Every row comes from one small tree of marks. The marks that hang from a mark follow it in brackets, in the order of their numbers. Every link used is in the known rows. Which tree was each row made from?
Known rows:
q151{q787}: [20.9,-46.2,-14.6,18.9,17.8,18.3,-15.8,11.2,-19.8,-20.0,-31.7,15.5,-2.9,0.8,-6.3,28.4,-32.1,0.6,4.6,4.1,17.7,41.9,-19.1,-17.2,-8.4]
q494{q624{q724 q896{q322{q976} q955}}}: [32.2,-40.4,7.7,-3.8,21.4,7.9,-12.3,31.5,20.3,-41.8,-23.8,10.1,-2.2,-8.3,-32.9,-22.3,-36.2,-18.3,13.1,-4.2,15.5,30.9,6.5,13.7,-23.9]
q724{q151 q624}: [29.7,-33.4,-5.4,-7.5,4.7,5.3,24.6,-22.8,-6.6,-33.7,-19.1,-14.2,-12.9,-8.3,-15.2,-2.0,-24.4,35.8,12.0,5.0,-16.9,3.1,-51.3,-19.8,-41.0]
q976{q322{q896{q624 q955{q511}}}}: [52.1,-41.6,-35.4,26.2,6.3,14.0,29.3,15.4,9.1,-45.6,-51.0,-6.5,-10.8,-12.7,2.2,7.7,-10.4,-3.2,12.6,-0.4,27.5,4.0,-40.3,12.6,-31.9]
q278{q322{q896{q552 q955{q511}}}}: [58.7,-15.2,-16.8,34.6,-16.2,22.2,22.0,-1.9,9.7,-17.9,-24.3,-0.6,-22.1,-4.5,-16.5,9.2,-16.9,16.6,-1.5,-7.4,36.3,17.7,-22.9,29.5,-10.0]
q624{q724 q896{q955{q511}}}: [12.4,-28.9,6.8,45.8,16.4,-4.5,-11.1,39.7,25.9,-50.9,-41.3,11.6,1.8,9.1,-5.8,0.6,-10.5,0.4,3.1,3.5,1.3,19.4,4.1,1.7,-22.5]
q28{q624{q724 q896{q955}}}: [10.4,-30.9,20.4,31.1,15.4,-19.4,-2.8,34.7,19.3,-52.1,-24.8,-3.7,9.1,13.4,-25.0,1.4,-9.1,-2.0,21.3,-1.5,4.6,30.9,-20.9,-6.6,-57.9]
q694{q955{q511}}: [18.9,-39.2,-10.0,44.3,-11.1,11.6,-10.8,5.7,-16.0,-34.6,-25.5,-19.8,-8.1,30.0,7.7,10.5,-27.5,2.5,-20.9,-0.6,17.9,30.8,-20.6,2.7,-3.7]
q976{q322{q896{q624}}}: [31.8,-55.0,-27.8,16.3,19.5,6.9,25.8,6.0,3.2,-46.8,-46.7,2.3,-11.6,-4.5,-11.6,29.6,-16.8,-1.5,27.5,1.5,18.1,12.5,-51.1,0.3,-37.2]
q404{q151{q787}}: [6.0,-32.8,-17.4,15.3,10.1,11.2,-2.0,7.2,-3.2,-25.0,-22.1,-2.7,-6.5,0.7,-15.1,31.8,-56.0,20.5,8.7,1.7,9.6,36.4,-36.1,-28.9,-14.8]
q494{q624{q724 q896{q322 q955}}}: [24.9,-33.7,12.5,6.7,7.7,4.8,1.0,31.9,23.2,-49.7,-26.2,-6.7,9.6,-2.1,-26.5,-10.1,-24.9,-12.5,3.3,11.2,23.6,26.2,-10.7,17.1,-31.3]
q976{q322{q896{q624 q955}}}: [52.8,-52.2,-30.4,15.5,8.4,10.5,28.1,20.8,9.2,-37.1,-43.9,-14.7,-7.5,-16.8,-17.7,7.3,-16.3,-9.2,18.6,-5.8,25.7,11.6,-56.1,14.6,-43.9]
q494{q624{q724}}: [20.7,-49.2,-15.6,11.4,18.9,-12.1,-1.9,12.4,-8.3,-44.7,-20.6,6.4,2.8,22.6,-2.5,26.5,-7.3,-7.9,25.1,5.8,18.7,35.8,-20.1,2.9,-33.6]
q896{q552 q624{q724} q955{q511}}: [49.8,-4.2,-32.8,35.1,-0.7,-3.1,23.2,44.3,14.1,-41.5,-24.6,4.2,-0.3,16.3,15.8,-34.5,-15.1,7.7,24.7,-20.8,20.6,-2.1,-25.2,16.3,-42.6]
q28{q624}: [23.2,-37.6,-2.8,18.9,5.9,6.4,5.6,0.9,-18.8,-34.0,-12.3,-6.4,-10.5,22.4,-23.9,22.4,-16.4,11.1,17.3,2.7,6.3,42.3,-34.6,-15.6,-43.5]
q624{q724 q896{q552 q955{q511}}}: [25.2,-11.8,6.1,46.1,2.4,-6.8,0.2,39.2,30.0,-43.8,-32.1,9.2,-4.2,8.2,-3.5,-14.8,-15.0,9.6,3.9,-6.3,2.6,11.7,0.7,10.6,-23.3]
q624{q724{q151{q787}} q896{q955}}: [9.0,-31.8,8.5,21.8,26.9,-9.5,-16.8,29.0,30.4,-34.2,-38.5,11.3,5.1,-22.1,-10.2,-0.9,-30.8,8.9,6.1,4.6,-4.5,12.3,-19.5,-23.2,-29.5]
q624{q896}: [7.1,-44.0,11.8,23.0,14.0,12.0,-12.6,10.4,15.4,-33.7,-34.2,7.0,-10.6,9.0,-27.6,20.5,-26.8,9.4,-0.9,5.2,-8.6,24.7,-13.1,-8.5,-23.2]
q694{q955}: [19.0,-49.2,-5.4,32.8,-8.6,8.9,-11.1,12.0,-16.9,-26.0,-17.4,-26.3,-6.2,22.6,-10.3,8.9,-33.5,-4.0,-14.8,-5.3,17.6,37.9,-35.1,6.1,-15.3]
q28{q624{q724 q896{q322 q955}}}: [12.5,-24.1,25.9,27.6,10.4,-0.5,2.7,40.4,18.1,-56.6,-17.7,-4.8,8.2,2.1,-40.5,-12.9,-21.5,0.7,17.2,8.0,15.6,33.9,-16.2,-3.4,-47.8]
q278{q322{q896}}: [24.4,-47.2,-7.5,26.1,7.0,15.0,3.1,-10.7,-3.8,-25.8,-27.5,11.3,-15.9,3.2,-31.0,44.9,-19.7,12.0,13.6,3.2,26.3,33.4,-29.8,7.8,-14.6]
q322{q896{q552 q624} q976}: [58.1,-42.8,-28.9,-0.9,13.7,1.1,14.6,-0.6,13.1,-16.0,-23.4,27.0,-36.5,5.5,-11.9,-10.1,-40.1,2.3,30.8,-34.4,13.8,6.7,-29.4,1.9,-29.4]
q624{q724{q151{q787}} q896{q552 q955}}: [22.3,-18.1,7.5,23.1,12.2,-10.0,-6.9,27.5,35.8,-26.1,-30.6,10.7,-2.8,-22.1,-7.4,-16.5,-34.9,16.1,8.3,-2.8,-5.0,4.3,-22.8,-15.2,-31.2]
q896{q955}: [50.3,-39.5,-16.9,18.4,-0.3,20.2,-1.3,28.7,-4.0,-15.6,-17.1,-13.8,-7.0,-1.1,-26.3,-6.0,-22.4,-4.3,-6.1,-2.8,10.5,35.5,-29.2,10.7,-24.9]
q624{q724{q151} q896{q552}}: [5.7,-22.1,12.7,27.2,11.1,-14.0,1.6,13.0,38.5,-40.4,-22.9,13.3,-15.9,-0.3,-17.2,-3.6,-29.6,29.8,17.3,2.2,-21.9,-1.4,-23.2,-17.6,-35.1]
q322{q896{q624} q976}: [45.1,-57.6,-28.2,-0.7,28.5,2.9,2.4,0.6,9.1,-24.6,-32.2,27.6,-26.9,6.3,-15.5,5.2,-34.0,-5.5,28.1,-25.8,12.1,13.3,-25.0,-5.7,-29.1]

Which tree is each row?
[30.8,-22.3,9.6,28.2,-5.1,35.4,-1.4,26.6,19.9,-36.2,-35.5,-4.0,-5.8,-11.3,-27.8,-15.3,-34.0,7.9,-22.3,13.4,10.5,18.9,1.2,9.7,-5.6] | q624{q896{q322 q955{q511}}}
[60.0,-37.1,-17.7,6.8,7.0,41.9,-8.6,36.9,-10.6,-11.7,-10.8,3.7,-17.2,-18.6,-49.4,-31.8,-46.0,-7.7,-0.9,-4.8,12.9,42.1,-7.9,10.0,-4.5] | q896{q322{q976} q955}
[34.1,-35.2,-23.5,25.5,13.1,-23.2,19.1,20.5,18.1,-43.1,-27.7,21.8,-11.9,17.4,3.7,1.6,-18.7,5.8,41.9,-20.3,24.1,4.4,-39.6,5.7,-43.5] | q322{q896{q552 q624{q724}}}
[14.0,-22.2,4.3,36.8,12.2,-6.5,-3.8,25.6,40.1,-48.0,-38.5,5.2,-4.8,-5.1,-6.2,-8.3,-18.2,19.7,-2.1,8.5,-15.6,-1.7,-8.7,-13.5,-28.8] | q624{q724{q151} q896{q955{q511}}}
[3.9,-27.2,17.9,18.6,22.8,-23.0,-4.7,18.7,24.7,-42.8,-29.4,4.0,8.8,-9.7,-10.9,2.2,-22.2,12.5,17.8,3.3,-1.1,17.6,-30.4,-36.1,-53.5] | q28{q624{q724{q151{q787}} q896{q955}}}
[39.0,-29.7,-26.2,22.6,17.7,-4.2,9.1,50.0,9.1,-41.8,-23.7,0.3,10.3,9.7,-5.1,-23.7,-17.6,-7.4,28.8,-14.9,16.2,12.7,-36.6,9.0,-52.9] | q896{q624{q724} q955}
[-14.2,-37.3,10.1,24.9,37.1,-13.4,-20.9,12.9,24.5,-44.0,-42.6,27.5,1.7,-11.5,-3.9,21.4,-33.9,17.1,16.5,10.8,-11.7,14.5,-16.2,-40.1,-24.1] | q624{q724{q151{q787}} q896}
[66.8,-30.8,-20.9,29.0,-19.9,10.2,12.1,8.0,12.5,-14.9,-28.3,-1.0,-27.2,-1.9,-5.9,-1.8,-17.1,6.5,-9.5,-9.5,23.2,18.1,-20.2,18.4,-8.6] | q322{q896{q552 q955{q511}}}
[-11.3,-36.9,26.3,33.7,25.4,-22.4,-5.7,16.2,13.6,-61.4,-23.9,12.0,1.9,26.3,-20.9,23.7,-10.3,9.0,31.1,4.1,-4.4,31.3,-17.4,-21.5,-52.2] | q28{q624{q724 q896}}
[31.3,-21.1,22.2,-11.6,6.4,19.7,14.1,-5.7,7.2,-37.4,-19.0,11.4,-24.2,-12.3,-39.2,-30.9,-49.8,23.8,16.0,-12.5,-9.6,12.7,-10.6,2.2,-21.6] | q724{q624{q896{q322{q976} q552}}}
[33.9,-21.2,21.2,-14.2,-6.1,20.0,24.3,-2.5,24.1,-37.9,-25.9,-28.3,-5.9,-33.3,-40.6,-37.5,-39.7,32.0,-9.3,11.2,-11.8,-8.2,-39.4,-1.9,-38.9] | q724{q151 q624{q896{q322 q955}}}
[59.3,-52.3,-28.5,18.3,12.1,12.9,-9.4,9.0,4.6,-14.3,-32.7,18.5,-30.3,-5.6,-15.4,0.3,-23.4,-8.7,-1.0,-12.9,13.9,31.0,-1.2,6.0,2.1] | q322{q896{q955{q511}} q976}
[9.2,-30.1,-27.6,12.4,35.2,-9.6,2.3,17.6,5.4,-42.5,-32.6,22.2,6.7,-1.8,14.5,2.2,-34.1,15.5,36.8,-2.9,4.4,0.5,-38.2,-32.1,-42.8] | q896{q624{q724{q151{q787}}}}
[55.0,-18.3,-25.8,-3.0,5.6,34.8,15.7,20.7,-1.7,-23.8,-8.9,17.3,-24.5,-0.9,-28.5,-40.3,-55.6,10.6,26.6,-22.0,12.7,11.0,-22.2,9.4,-24.7] | q896{q322{q976} q552 q624}
[38.0,-50.8,-28.4,28.6,22.3,-9.7,24.2,41.6,13.5,-54.9,-45.1,-2.1,3.6,-12.5,-9.5,7.3,-7.4,-14.9,36.1,-4.9,28.7,12.4,-47.7,10.6,-49.7] | q976{q322{q896{q624{q724} q955}}}
[18.8,-37.0,21.6,-12.5,20.8,19.8,2.8,-4.9,2.8,-45.8,-26.6,12.6,-14.7,-12.4,-41.4,-15.5,-44.7,13.8,16.1,-2.6,-10.0,19.5,-6.2,-6.7,-20.1] | q724{q624{q896{q322{q976}}}}
[48.6,-10.7,22.9,-4.5,-18.2,20.5,29.1,10.8,15.1,-37.2,-18.4,-22.9,-8.6,-19.3,-38.1,-43.2,-37.8,22.8,-2.5,-4.5,6.8,4.9,-31.8,20.4,-34.2] | q724{q624{q896{q322 q552 q955}}}
[28.0,-37.7,-26.2,29.7,18.0,-17.0,31.3,25.0,12.5,-56.9,-39.2,13.5,-10.3,-0.5,-2.4,15.2,-13.5,2.6,49.5,-8.6,23.0,7.1,-47.1,6.5,-44.8] | q976{q322{q896{q552 q624{q724}}}}
[9.2,-33.9,19.1,-7.7,9.5,-1.3,17.0,-27.3,20.1,-44.5,-32.4,-10.1,-11.6,-10.2,-20.6,1.9,-26.5,40.3,6.3,5.9,-29.8,-10.4,-40.8,-21.4,-46.1] | q724{q151 q624{q896}}
[54.9,-44.6,-21.5,30.5,-2.9,8.3,2.3,9.7,5.7,-22.3,-37.3,-1.5,-20.4,-0.8,-7.4,11.6,-11.7,-0.8,-11.4,0.0,21.1,25.0,-17.1,10.7,-7.2] | q322{q896{q955{q511}}}
[-4.7,-34.9,24.8,19.6,32.4,-2.7,-11.5,23.8,9.5,-59.3,-15.1,29.7,-8.1,9.3,-43.0,-1.9,-34.1,2.7,37.7,0.1,-2.1,40.7,6.0,-21.4,-33.2] | q28{q624{q724 q896{q322{q976}}}}
[49.3,-27.8,-23.2,3.9,13.0,16.2,21.4,-9.6,12.1,-18.7,-21.0,29.4,-29.5,2.0,-21.8,0.9,-37.9,12.7,38.3,-30.9,26.1,5.3,-31.4,16.0,-32.8] | q278{q322{q896{q552 q624} q976}}
[16.5,-30.5,-25.8,16.3,23.9,-8.0,15.1,18.3,17.1,-47.5,-23.5,9.5,-1.3,8.6,-0.4,-7.9,-25.2,20.8,36.1,-3.1,-6.5,-6.0,-44.7,-19.7,-53.9] | q896{q624{q724{q151}}}
[13.5,-20.9,12.8,42.0,10.7,12.2,-6.7,47.4,23.2,-54.1,-33.0,9.8,5.3,-2.7,-19.1,-15.6,-23.5,2.1,-1.7,14.6,11.9,20.7,9.6,8.2,-10.5] | q624{q724 q896{q322 q955{q511}}}
[27.0,-24.9,11.5,35.0,4.7,-9.8,-2.6,43.8,31.8,-36.2,-25.7,3.3,-3.6,3.1,-22.0,-18.4,-19.7,4.1,11.5,-9.1,1.3,18.5,-16.2,12.8,-34.7] | q624{q724 q896{q552 q955}}
[29.6,-15.0,16.0,32.3,-2.0,9.4,2.9,51.6,27.7,-39.4,-17.5,0.9,-2.9,-9.4,-36.4,-31.7,-32.9,6.8,7.0,0.7,13.0,19.8,-9.2,15.8,-24.4] | q624{q724 q896{q322 q552 q955}}
[42.7,-26.3,8.4,19.6,-9.6,14.5,2.4,24.3,26.0,-16.7,-24.2,-9.2,-14.1,-3.4,-31.5,-18.6,-28.7,8.1,-9.1,-9.9,1.8,16.5,-23.1,15.3,-30.1] | q624{q896{q552 q955}}
[30.0,-52.8,-11.8,14.2,22.2,19.8,-6.7,-10.1,-2.7,-19.7,-24.5,29.9,-26.5,-1.2,-40.5,31.8,-32.0,3.5,21.6,-9.2,17.8,39.0,-10.9,3.2,-7.0] | q278{q322{q896 q976}}
[42.2,-35.1,-31.5,4.7,24.0,-23.5,18.5,4.8,31.0,-30.1,-21.6,34.0,-31.0,-3.8,-4.4,-18.7,-36.5,16.1,46.4,-28.9,-2.1,-10.4,-33.7,-14.6,-41.7] | q322{q896{q552 q624{q724{q151}}} q976}
[19.8,-9.7,22.5,-13.5,-0.6,13.9,20.8,-20.3,14.5,-37.4,-29.6,0.8,-11.1,-32.9,-17.9,-19.4,-51.7,43.8,6.0,6.8,-5.6,-9.3,-35.0,-22.8,-23.5] | q724{q151{q787} q624{q896{q322 q552}}}
